Each row was made from one path, in order. Every step used is in the known rows, and no mark comes twice. Write each row's path.
Known rows:
vati > gita > rafo > gisurip: [-23   2  25   9  58  37  17 -16 -31   4  35  -7 -18   9  11 -23 -46   2
   3   9   9 -16  24 -50   6  -2]
samobil > gisurip > zelufi > vate > famu: [-37  36 -30  15  25  -3 -15   2  -7 -22  15 -42  16  -1   1 -45  20  -1
 -12   4  -3  39  20  14  -6 -81]
vati > gisurip > zelufi > vate > famu: [-22  10 -11   2 -12  20 -12  -1  19   2  27 -45  -6 -23   1 -51  12   4
 -27   0 -10  22  45  28 -17 -89]
gisurip > zelufi: [-15 -16  -2   8 -12  19  26   5  -3  -4  -3 -16   0   0  11 -10  17  19
  -5 -27  25   8   9  24  -6 -49]
vate > famu > gita: [-41  13 -17   0  11 -18 -23 -26  17   4  -6  17 -38 -29 -18 -34   8 -18
 -39 -30 -17  15  13 -13  11 -17]
famu > gisurip > zelufi: [-17 -21  -3 -13   6  30  24 -29 -23 -18 -19  -9  -6   3   0 -26  26  -4
  18   8  31  32  36  12  11 -81]
vati > vate > famu > gisurip > samobil: [-30   7 -45  -2  -6  21 -15 -58   2  25   4  -7 -30 -15 -14 -36  31 -29
 -14  -5  -2  31  11 -14  -4 -62]
vati > gita > rafo: [-14 -10  31   2  49  27  11  -5 -16  18  21  -4 -20   7  23  -6 -31  -5
  -4   1  -9 -10   5 -44  10   4]
gisurip > famu > gita: [-36 -15 -22  -1  24   7  -6 -32  24 -15   2  21 -28   4  18 -37  10 -19
 -16 -52  19   6  34  -7  44 -23]
zelufi > vate > famu > gisurip > samobil: [-24  11 -35  -9  21 -12  16 -25 -13   6  37 -32   9 -35 -35 -54  13 -44
 -15   5 -20  53  21  -8  -4 -60]
gita > rafo > gisurip: [ -2  16  17  21  26  28  -3  -6 -25  -6  47  -5   8   0  -1 -18 -23  -9
  14  19  41   9   6 -26   1 -12]
rafo > gisurip > famu > gita > vati > vate: [-44  10 -35   1  25  42  -8 -45   7 -19  37  23 -34  13 -12 -42 -27  -6
   5 -15  30 -24  66 -27  27 -25]
famu > gita > rafo: [-25  -4  15  -4  36  20 -11   8  -1   7  20  26 -21 -12   8   4 -12 -26
  -3  -8  15  -4   5 -12  36  -2]
vate > famu > gita > rafo: [-35  13   1   7  20  -9 -30 -19  11  10  11  17 -36 -33  -9 -32   6 -30
 -35 -25  -4  24   1 -24  16 -18]
gita > rafo > gisurip > vati: [ 12  13  -1  25  34  40   2  -4 -28 -10  59 -15   4  15   7   6 -38  -1
  13  25  46   7   4 -16   1 -26]
vate > famu > gita > rafo > gisurip > vati: [-31  20 -20  16  34   9 -21 -26  -2  -2  33   6 -36 -18 -13 -25 -18 -17
 -31 -13  14  21  13 -21  10 -34]
samobil > gisurip > vati > gita > rafo: [ -7  18 -18  12  68  32 -22  -2 -26 -19  25 -30  -1  45  40  20 -36  10
   4  34  -2  10   4 -16  14 -42]
gita > vati > vate > zelufi: [  2  11 -21  -7 -38  30  -6  11  17  26  19   6 -15  15 -29  21 -10   6
  11  16 -24 -37   8 -12 -16  -4]
vate > famu > gita > rafo > gisurip > samobil: [-48   8 -16  10  26  11  -7 -35 -10   3  40   5 -22 -27 -10 -42  -8 -26
 -33 -28  11  33   7 -27  13 -32]
famu > gita > rafo > gisurip > zelufi > vate: [-42   8   1   7  49  36  16  11 -17  -5  52   3 -12 -16 -13 -29 -23 -22
   2  -6  36  -3  35  -4  25 -38]
gita > vati > gisurip > zelufi: [ -2 -18  12 -26 -26  49 -11   5  11  -7  20  -5 -13   6  10   9 -26  20
   6  24 -20 -19  45   7  -1 -38]
zelufi > vate: [ -2  17 -14  -3  19 -11  14  23   1   7  36 -21  15 -21 -25 -19  -7 -23
   0  11 -16   2  14   6  -7 -11]
samobil > gisurip: [-15  29 -14   4  25   2 -33  -3 -11 -25  -3 -14  16  23  17  -9   2   3
   8  28  -3  18   5  -1   9 -28]
gisurip > zelufi > vate > famu > gita > rafo: [-38   8 -10  11  18   5  18  10   4  10  34 -22  -9 -38 -15 -45  15 -20
 -27 -33  11  27  20  10   1 -69]
vati > gisurip > famu > gita > rafo: [-26  -8  -1  -4  16  38 -41 -25  30  -9  25   0 -26   3  38 -42   0 -16
 -16 -14  13  14  48  -3  36 -56]
gisurip > zelufi > vate > famu > gita: [-43   7 -23   7  10  -1  22   6   8   5  20 -22 -12 -35 -22 -46  18 -12
 -29 -36   1  19  29  19  -3 -66]
gita > vati > vate > famu > gisurip > samobil: [-16  -6 -30 -27 -14  34 -11 -43   1  20  23  11 -29  -8 -19  -2  -7 -22
   2  15 -28   3  24 -28   1 -30]

Which path is each row?
[ -9  14 -18 -14 -22  16 -31 -21  21  23  15  19 -38 -13 -25   4 -14 -10
  -5  10 -33 -23  18 -26 -10   0]
gita > vati > vate > famu
[ -5  34 -54  14  32  30 -40  -6  -6 -13  13 -25  -2  42  22  23  -9   8
   9  35   6   4   3  13   3 -52]
samobil > gisurip > vati > vate
[-26  10 -20  13  -2  -6  24   5   6   6  24 -36   1 -31 -21 -46  22  -6
 -27 -29   2  26  19  18 -18 -67]
gisurip > zelufi > vate > famu
[-28  -4  15  13  60  38  14 -32 -21  -2  38  -7 -22  15  22 -43 -37  -4
  -3 -11  20  -5  34 -55  17 -15]
vati > gita > rafo > gisurip > famu
[-11  -4  -9  -2  -7  26 -35 -30  31 -13  13 -17 -12   9  33 -44   7   1
 -14  -9   4  16  44   4  13 -56]
vati > gisurip > famu
[  1 -27   0 -35 -18  51  -5  -5   1   0  42  -7   2  10  16  19 -39   5
   4  27 -36  -9  28  -6   6 -19]
gita > vati > gisurip > samobil
[-28  18 -20  18  18  26  38  -1 -25 -19  45 -31  12  -4 -28 -46 -15  12
   6   0  35   2  46  11 -17 -55]
rafo > gisurip > zelufi > vate
[-30  23 -21 -16  24 -18  -8   5  16  10  37   2 -20 -41 -45 -31 -16 -38
 -24  -2 -42   2  33 -14   6 -13]
zelufi > vate > famu > gita > vati
[-14   2  -5  -2  -9  34  -2  14  12  -1  29 -43   3 -10   8 -33   3   9
  -9  10  -1   9  45  33 -10 -80]
vati > gisurip > zelufi > vate
[ -3  31 -58  32   1  43  11  -9 -14  -3  42 -27  -6  37 -27   1 -25  26
   6  17  35 -18  17   7 -25 -47]
rafo > gisurip > vati > vate > zelufi
[-15  31 -23   6  11 -31  -4   1  11  12  31 -25   0 -40 -38 -46   5 -30
 -26  -4 -29  23  13  -6 -17 -24]
zelufi > vate > famu
[-18  25 -24  -7  21 -23  -2 -20  -2   3  22 -21  -3 -38 -44 -57  13 -42
 -11  16 -21  41  31 -10  -7 -51]
zelufi > vate > famu > gisurip
[-13  43 -59  18  28  16 -52 -21   1 -10  11 -27 -12  29  15   7   1   5
  -8  25  -1  18   2   5  -4 -62]
samobil > gisurip > vati > vate > famu
[ -7  23 -40  -3  27 -14   2 -18  -5   0  30 -31  -6 -27 -38 -36   3 -35
 -11  20 -17  39  29  -3  -7 -64]
zelufi > vate > famu > gisurip > vati
[-53  25 -28  17  25  18  24 -13 -15 -17  40 -21  -9 -20 -38 -63 -11   0
 -14 -16  27   7  53   6  -7 -62]
rafo > gisurip > zelufi > vate > famu > gita
[-38   2 -17  -6   6   7  21   8   9   3  29 -12 -15 -34 -26 -32   1 -12
 -22 -25 -13   6  37  10   0 -56]
gisurip > zelufi > vate > famu > gita > vati
[-36   7  -7 -20  -1   4 -42 -24  25   0   8  20 -46 -26 -17 -23 -15 -13
 -33  -3 -39   1  38 -18  13 -21]
vate > famu > gita > vati > gisurip
[-29  28 -24  10  28   9  -4  15 -14 -23  17 -40  26  12  10 -28  13   2
   4  14   6  26  21  22   1 -72]
samobil > gisurip > zelufi > vate
[-23  28 -34  13 -15   1 -36 -32  27  33   0   0 -39 -19 -18 -26  24 -14
 -25 -13  -9   1   2 -11 -18 -27]
vati > vate > famu
[-31 -21 -17 -16  19  18  -9 -28  26 -17  13  33 -32   6  12 -19 -10 -18
  -6 -37   3  -8  44 -19  46 -10]
gisurip > famu > gita > vati
[-25 -13   2 -33  18  21  -6   6   8  -3  10  41 -31  -3 -11  22 -34 -12
   3   3 -23 -34  31 -12  34  17]
famu > gita > vati
[-36   6  -9 -16   5  -9 -27 -22  18   2   4  28 -43 -26 -24 -16 -11 -17
 -30 -15 -34   0  23 -24  14  -3]
vate > famu > gita > vati
